Each row was made from one walk, in order. Every step used is in the known rows, and no mark comes twice. Write each row's walk.
In the rows, 128 means zero.
Known rows:
garik, sorel, ribam, mikiz, bili: [172 150 107 108 125 194 187 122 155 124 123 151 124  77 115 128 205 158
  94 160 106 113 149]
sorel, ribam, mikiz, bili, lanif, daru: [142 156 129 138 147 214 182 112 114 144 118 172 116  80 136 125 177 146
 133 137 124 113 147]
ribam, mikiz: [159 143 118 119 146 207 182 126 116 107 105 151 131 119 128 127 172 152
 123 141  99 134 166]
mikiz, bili, lanif: [167 145 111 100 162 195 186 130 125 132 130 177 123  99 156 140 184 146
 120 139 101 133 156]
ribam, mikiz, bili, lanif: [161 149 118 137 156 205 179 114 116 132 116 178 136 100 148 127 193 141
 137 143  99 137 158]
garik, sorel, ribam, mikiz: [167 148 115 110 125 211 209 128 133 118 116 139 123 101 115 132 182 159
  84 154 112 107 166]
garik, sorel, ribam, lanif, daru, mikiz: [141 145 108  59 140 190 213 146 100 130 111 143 126  72 107 127 144 157
  96 117 116  78 137]
bili, mikiz: [163 139 113 107 156 214 192 139 118 121 107 134 107 125 136 133 167 157
  94 143  93 128 172]
ribam, mikiz, bili, sorel, garik: [155 141 149 102 132 201 143 128 141 107 115 172 111 134 165 140 181 139
 157 144  83 166 144]
bili, mikiz, ribam, lanif: [157 125 120 114 170 178 188 117 129 126  91 134 109 124 128 114 156 152
  97 107  69 118 145]
sorel, garik: [158 139 140  91 141 200 173 155 119  98 112 148 109 134 145 149 143 156
 120 140  88 145 162]
garik, sorel, ribam, lanif: [167 132 103  68 123 181 235 144 125 131 119 127 105 104 112 135 168 159
  75 133 108  95 147]
ribam, mikiz, bili, lanif, daru, sorel, garik: [126 150 161 150 165 210 155 118 107 121  90 180 143 100 155 126 157 147
 183 138  97 141 147]
mikiz, ribam, lanif: [158 122 120  93 167 160 183 122 135 113 104 150 120 118 125 125 151 150
 107 101  77 122 136]
bili, sorel, garik: [154 133 149  72 139 205 172 150 128 101 121 157  99 160 170 157 148 145
 131 135  93 157 157]
mikiz, bili, sorel, ribam: [169 140 118  67 135 186 177 131 175 122 149 157  95 110 165 138 180 156
 108 142 117 134 133]
lanif, ribam: [167 143 110  83 162 206 175 150  99 121 111 143 121  99 149 132 153 156
 118 124  96 140 154]
bili, lanif: [160 144 119 103 160 212 207 137 102 128 122 167 118 124 154 141 159 148
 108 133 109 128 172]
ribam, lanif, daru: [134 126 114  80 151 185 200 145  87 123 100 151 113 107 114 134 151 143
 130 105 100 114 141]
garik, sorel: [166 140 104  72 144 200 201 147 114 114 121 153 126 110 120 152 182 152
  87 143  96 125 167]
garik, sorel, ribam: [173 145 107  76 129 199 215 145 139 119 129 135 112 100 119 145 172 163
  67 151 116 106 161]
garik, sorel, ribam, mikiz, bili, lanif: [173 154 114 124 132 211 205 115 132 145 127 165 126  83 133 130 201 151
  98 157 112 109 158]
mikiz, bili, sorel, garik: [159 135 144  68 139 190 151 143 150 107 129 170 100 134 171 154 169 143
 141 140  84 160 140]

Which walk is each row?
[158 140 122  98 143 198 159 118 141 115 122 174 121 118 155 132 201 139
 144 139  96 151 145]
ribam, mikiz, bili, sorel
[172 152 111 100 170 206 172 137 104 145 121 172 124  85 168 128 175 146
 132 127  95 140 143]
mikiz, bili, lanif, ribam
[169 128 115  64 126 167 199 131 166 132 137 146  90 112 155 129 178 151
 116 126 108 122 117]
mikiz, bili, sorel, ribam, lanif
[134 135 116  51 159 179 165 136 111 127 120 175 124  89 151 126 161 135
 157 103  98 123 115]
ribam, lanif, daru, mikiz, bili, sorel
[166 140 121  99 151 187 198 133 165 106 119 134 122 106 149 122 142 181
 100 149 126 119 147]
daru, sorel, ribam
[169 150 110 118 155 202 148 130 114 123 104 155 135  76 144 116 185 150
 145 133  88 146 141]
lanif, ribam, mikiz, bili
[131 147 152 115 171 200 160 134 116 123 105 180 129 100 162 138 148 153
 166 135  99 142 141]
mikiz, bili, lanif, daru, sorel, garik
[136 141 108  70 162 171 167 140 106 122 111 166 136  66 122 121 156 145
 146 108  95 110 119]
ribam, lanif, daru, mikiz, bili
[123 122 162 105 175 162 160 126 128 101  77 155 131 115 133 124 119 156
 155  93  74 132 120]
mikiz, ribam, lanif, daru, sorel, garik
[162 135 116  65 148 188 166 134 151 116 137 171 112 118 163 143 189 143
 128 135  97 150 139]
mikiz, bili, sorel
[142 132 117  84 138 183 210 142 112 130 111 132  98 100 117 128 141 156
 112 111 120  96 134]
sorel, ribam, lanif, daru
[123 124 162 128 180 180 160 123 121 114  67 136 117 123 134 115 123 158
 143 102  68 125 133]
bili, mikiz, ribam, lanif, daru, sorel, garik
[144 150 130 116 169 194 187 121 141 137 122 169 124  74 155 125 158 164
 131 136 130 109 134]
mikiz, bili, lanif, daru, sorel, ribam
[137 145 136 135 151 206 186 121 134 110  99 141 133  91 129 113 144 168
 134 137 131 113 147]
lanif, daru, sorel, ribam, mikiz
[162 148 113  55 157 189 153 133 150 109 141 177 130  98 171 135 167 146
 131 135  98 139 136]
daru, mikiz, bili, sorel
[147 147 103  58 141 172 195 139 119 134 121 155 126  48 108 125 167 155
 109 124 108  85 121]
garik, sorel, ribam, lanif, daru, mikiz, bili
[166 145 123 133 147 182 171 109 180 110 115 143 138  83 143 106 175 173
 128 158 117 126 135]
daru, sorel, ribam, mikiz, bili
[143 144 110  71 149 168 180 136 127 130 123 151 119  57 123 114 147 158
 125 116 114  91 114]
sorel, ribam, lanif, daru, mikiz, bili
[136 136 125  54 142 192 198 138 112 127 121 149 105 103 150 124 128 148
 128 105 124  99 126]
bili, sorel, ribam, lanif, daru, mikiz
[163 153 123 136 165 235 187 129  72 139  98 161 134 107 162 119 158 143
 140 127 100 139 168]
bili, lanif, ribam, mikiz
[127 123 151  94 155 182 181 146 103 107  82 144 122 118 135 131 124 157
 161 115  93 128 133]
ribam, lanif, daru, sorel, garik
[164 147 116 119 156 217 169 138  94 118  97 143 134 102 143 119 163 150
 133 130  96 142 159]
lanif, ribam, mikiz
[132 140 111  72 163 186 189 145  82 117 103 153 133  89 121 124 132 146
 137 104 102 103 137]
ribam, lanif, daru, mikiz
[139 149 118 101 166 205 178 130  99 140 123 186 121  88 142 144 175 138
 134 123 108 126 148]
mikiz, bili, lanif, daru
[158 148 118  87 182 180 153 124 145  97 117 166 146  97 139 121 132 158
 105 115  86 122 149]
daru, mikiz, ribam
[139 144 129  98 158 195 190 134 140 111 112 140 123  94 135 126 135 172
 117 134 133 111 142]
lanif, daru, sorel, ribam
[141 155 124  56 151 195 158 133 149 122 143 171 113  75 159 129 155 152
 128 126 124 116 126]
lanif, daru, mikiz, bili, sorel, ribam
[166 139 113  54 137 167 186 130 162 128 138 155 109  93 164 118 156 154
 122 127 109 112 116]
daru, mikiz, bili, sorel, ribam, lanif
[154 135 148 102 156 191 171 147 140  90 103 144 129 128 155 138 132 170
 135 148  94 146 153]
daru, sorel, garik
